Each row was made from one path, in order. Every step used is in the known rows, and no mark comes twice. Write each row's path.
In the rows, zero is written as 128.
Known rows
G, J: [120 131 167 146 141 110 140 162 125 114 126 141 125 132 135 107 123 117
 147 129 120 135  93  84 126 134 125 125 141 119 155]
J, B, M, G: [139 126 137 136 132 138 106 123  14  92 168  90 131  86 127  96 124 132
 128 122 111 117 133 171 154  89 136 100 112 150 126]
E, F, D, Q, S: [138 157 113 109 134 147 159 159 179 135 104 127 130 131 103 157 135 127
 151 140 151 101 116 134 131 176 111 124 135 130 131]
G, B: [117 130 118 142 145 121 135 135 180 115 166 115 130 151 131 110 130 134
 125 138 118 156 104 105 132 127 131 139 129 123 152]
W, G, J, S, F: [118  97 151 156 140 134 111 108  99 164 146 159 128  80 135 121 128 123
 124 151 153 141 180  97 106 125 129 163  35 113 121]
F, D, Q, S, Y: [113 168 109 114 150 142 137 187 178 137 195 161 109 132  84 167 138 146
 166  92 126 115 135 123 101 145 109 134 223 140 138]
M, G, J: [114 118 171 144 136 104 135 146  76 118 140 156 129 120 145 113 162 124
 127 138 121 133  93 112 121 118 156 128 161 129 141]
F, D, Q, S: [122 159 117 127 143 138 148 166 173 124 185 133 119 128  80 159 141 121
 162 118 128  99 119 118 107 185 118 126 160 123 155]
D, Q, S, Y: [118 143 160 131 129 146 145 137 197 135 152 167 112 125  91 158 131 155
 149 115 128 118 133 123  97 107  85 129 205 143 151]
J, B, M, G, W: [125 121 144 132 140 132 104 142  21  85 173  65 132  87  96 112 145 133
 114  94 104 135 121 142 140  88 144  91 106 134 119]
F, D: [113 157 114 130 156 126 122 183 130 112 166 117 118 147 141 109 111 113
 170  92 124 130  89 127 129 180 130 130 153 123 143]
A, E, F, D: [127 170  98 107 125 115 161 157 141 118  82  99 139 146 160 106 120 132
 151 120 125 110  87 144 137 174 117 145 137 129 118]
A, E, F, D, Q: [127 177  87 103 116 123 165 134 176 119  93 123 142 155 145 146 157 141
 147 123 119 100  72 136 116 188 106 141 152 125 129]
E, F, D: [127 151 110 113 147 133 137 176 137 124  82 112 127 151 162 107 107 119
 163 113 147 130  89 145 153 168 122 127 131 125 123]
A, E: [118 155 150 143 112 109 157 112 153 106 121 106 132 136 140  97 120 137
 141 115 108 115  89 127 113 145 102 141 139 125 156]
B, M, G: [138 133 143 133 132 133 117 141  83 103 144  94 130 130 120 106 127 123
 141 121 103 103  97 161 140 113 130 111 122 142 133]
Q, D: [110 136 106 139 162 139 132 165 172 110 133 109 121 118 146 112  89 117
 147 103 132 125  77 129 119 123  82 162 130 119 174]
B, M, G, W: [126 129 149 129 138 127 115 159  95  98 150  73 130 129  92 126 148 123
 127  98  95 122  91 128 129 111 137  98 113 126 132]
M, G, J, B: [113 113 163 146 135 111 124 128   4 101 164 151 131  77 152  99 161 133
 112 135 127 145 124 125 137  97 164 121 151 138 135]
D, Q: [119 142 152 143 125 132 138 108 182 114 138 149 122 149 130 137 146 131
 145 114 117 124  78 117 116 153  95 119 150 120 167]
A, E, F: [130 146 145 124 100 121 173 105 159 114  40 103 140 136 163  97 115 143
 134 138 126 114  85 140 137 135  97 141 116 130 130]
G, J, S, Y: [112 131 169 131 141 139 105 165 111 159 119 186 118 111 125 125 112 118
 142 121 129 144 181 101 115  71 115 130 196 144 125]
W, G, B, M: [144 123  66 135 153 133 132 150 157 110 189  64 137 126  81 112 128 127
 120 128 120 126 106 103 136 129 134 156  71 122 139]
J, B: [116 128 153 149 133 135 124 112  77  99 147 115 122  96 148  87 103 132
 140 109 136 147 122 138 145 116 113 116 126 135 150]
F, D, Q, S, E: [117 153 120 135 132 115 133 201 169 138 178 167 108 134  85 167 130 121
 162 115 131 114 136 121  99 177  99 119 195 113 154]
J, S, E, F, G, B: [140  89 102 122  97 128 101  98 149 168  44 155 133 139 139 136 119 110
  69 157 159 165 199 150 144  79 151 133 152 123 102]
A, E, F, G, J, S: [142 117 133 105  83 123 147  73 103 152  15 133 148 116 136 124 136 107
  77 153 138 106 165 128 126  99 157 144 137 133 103]

Which path is each row?
[112 119 121 143 136 116 129 119 133 117 175 130 135 139 139 115 169 140
 107 143 119 155 102 131 123 114 165 141 148 129 141] => M, G, B
[127  94 142 137 124 110 109  66  41 115 158 143 124 103 169 116 123 147
 105 133 133 156 150 118 141 107 161 128  86 131 109] => S, F, G, J, B
[115  94 157 131 113 140  85  58 127 151 123 124 124 121 126 146 121 121
  92 102 134 158 177 133 110 110 146 117  71 111 104] => J, S, F, G, W
[144 142  96 129 151 130 124 161 166 107 172  73 135 157  97 114 113 129
 140 140  94 125 114 107 150 116 119 121  95 137 142] => G, B, M
[127  96 151 133 110 147  90  41 118 158 118 148 125 126 155 126 103 119
 110 126 143 143 187 161 123 113 141 127  76 128 106] => J, S, F, G
[125 103 138 111 109 136 133  94 148 116  33  88 136 153 138 130 125 118
  92  94 149 150  82 130 150 119 146 113 122 108 114] => E, F, G, W
[133 139 126 121 132 118 145 218 138 150  82 134 121 126 123 130  89 119
 158 134 158 123 150 142 140 151 106 120 157 122 122] => Q, S, E, F, D
[130 161 104  95 140 153 151 179 186 148 112 154 115 136 110 168 130 150
 160 121 149 113 133 140 124 134  99 131 200 144 116] => E, F, D, Q, S, Y
[157 104  84 117 126 145  83  69 136 151 168  96 138 142 109 142 111 127
  94 157 109 137 210 144 142  88 151 127  42 143  88] => J, S, F, G, B, M
[114 152 108 128 150 126 114 134 166 127 199 155 118 158 154 156 146 149
 171 117 115 132  98 125 104 198 107 129 102 115 130] => S, F, D, Q
[135 124 165 133 103 124 160 141 191 147  50 169 123 128 116 157 123 138
 133 156 150 120 137 133 119 129  70 113 154 118 145] => D, Q, S, E, F
[134 108 143 133 102 137 137  40 181 136 153 145 120 134 114 169 137 151
 112 144 133 115 141 142 101 147 123 130  94 124 129] => D, Q, S, F, G
[143 118 110 143 147 128 127 156  28  99 174  84 133  67  95  96 118 120
 127 119 132 117 126  94 147 108 133 133  74 131 132] => W, G, J, B, M
[143 129 149 131 140 114 126 174  62 111 148 113 133 123 110 115 146 119
 137 141  97 101 101 117 135 107 147 113 131 142 131] => B, M, G, J
[138 122  72 103  92 112 163  61 179 121  67  91 148 162 150 122 148 147
  73 149 127 131 104 136 142 117 160 160 131 131 114] => A, E, F, G, B
[140  97 144 125  90 137 102  95 115 168   9 161 123 131 158 125  96 100
  94 124 167 141 185 172 146  91 129 116 159 120 106] => J, S, E, F, G
[117 145 120 129 145 150  91 116 150 161 183 172 120 135 139 160 140 128
 158 129 124 131 172 137  99 176 109 128  92 126 118] => J, S, F, D, Q
[120 139 132 130 151 129 132 158 139 134 192 122 119 122 124 129  99 142
 174 135 135 126 152 131 121 178 117 133  75 128 125] => Q, S, F, D
[124 149 102 119 131 119 128 188 165 138  88 171 115 164 154 154 135 126
 158 116 139 134  94 133 128 173  91 114 183 113 129] => S, E, F, D, Q
[123  98 153 140 106 108  96 131  85 160  97 186 118 120 123 136 116  86
  99 123 140 142 188 114 120  94 150 121 191 116 123] => F, G, J, S, E
[135 101  96 127 110 125 141  44 210 138 193 139 133 145  97 180 163 162
  88 171 124 137 155 115 104 133 148 146  89 129 126] => D, Q, S, F, G, B
[143 109 163 131 139 136  93 134  44 154 153 142 133 102 127 130 137 125
 130 175 103 116 195 134 125  91 136 115  54 147 100] => B, M, G, J, S, F
[153 118  69 117 132 130 116 112 154 109 165  69 135 165  96 126 119 121
 101 124 102 122 116 125 152 106 159 126 118 136 126] => F, G, B, M
[128 103 145 134 124 107 121  85 114 127 139 150 124 146 161 130 126 136
 117 137 127 146 113 105 128 131 154 134  92 123 119] => S, F, G, J
[140 117 116 111  86 105 160  71  50 108  56 113 144  98 159 107 135 139
  80 138 137 123 126 131 150  99 163 139 138 136 105] => A, E, F, G, J, B
[142 101 145 117 106 143 124  92  98 160  17 146 138 122 139 125 120  90
  88 148 159 129 167 129 151  93 159 125 130 133 100] => E, F, G, J, S
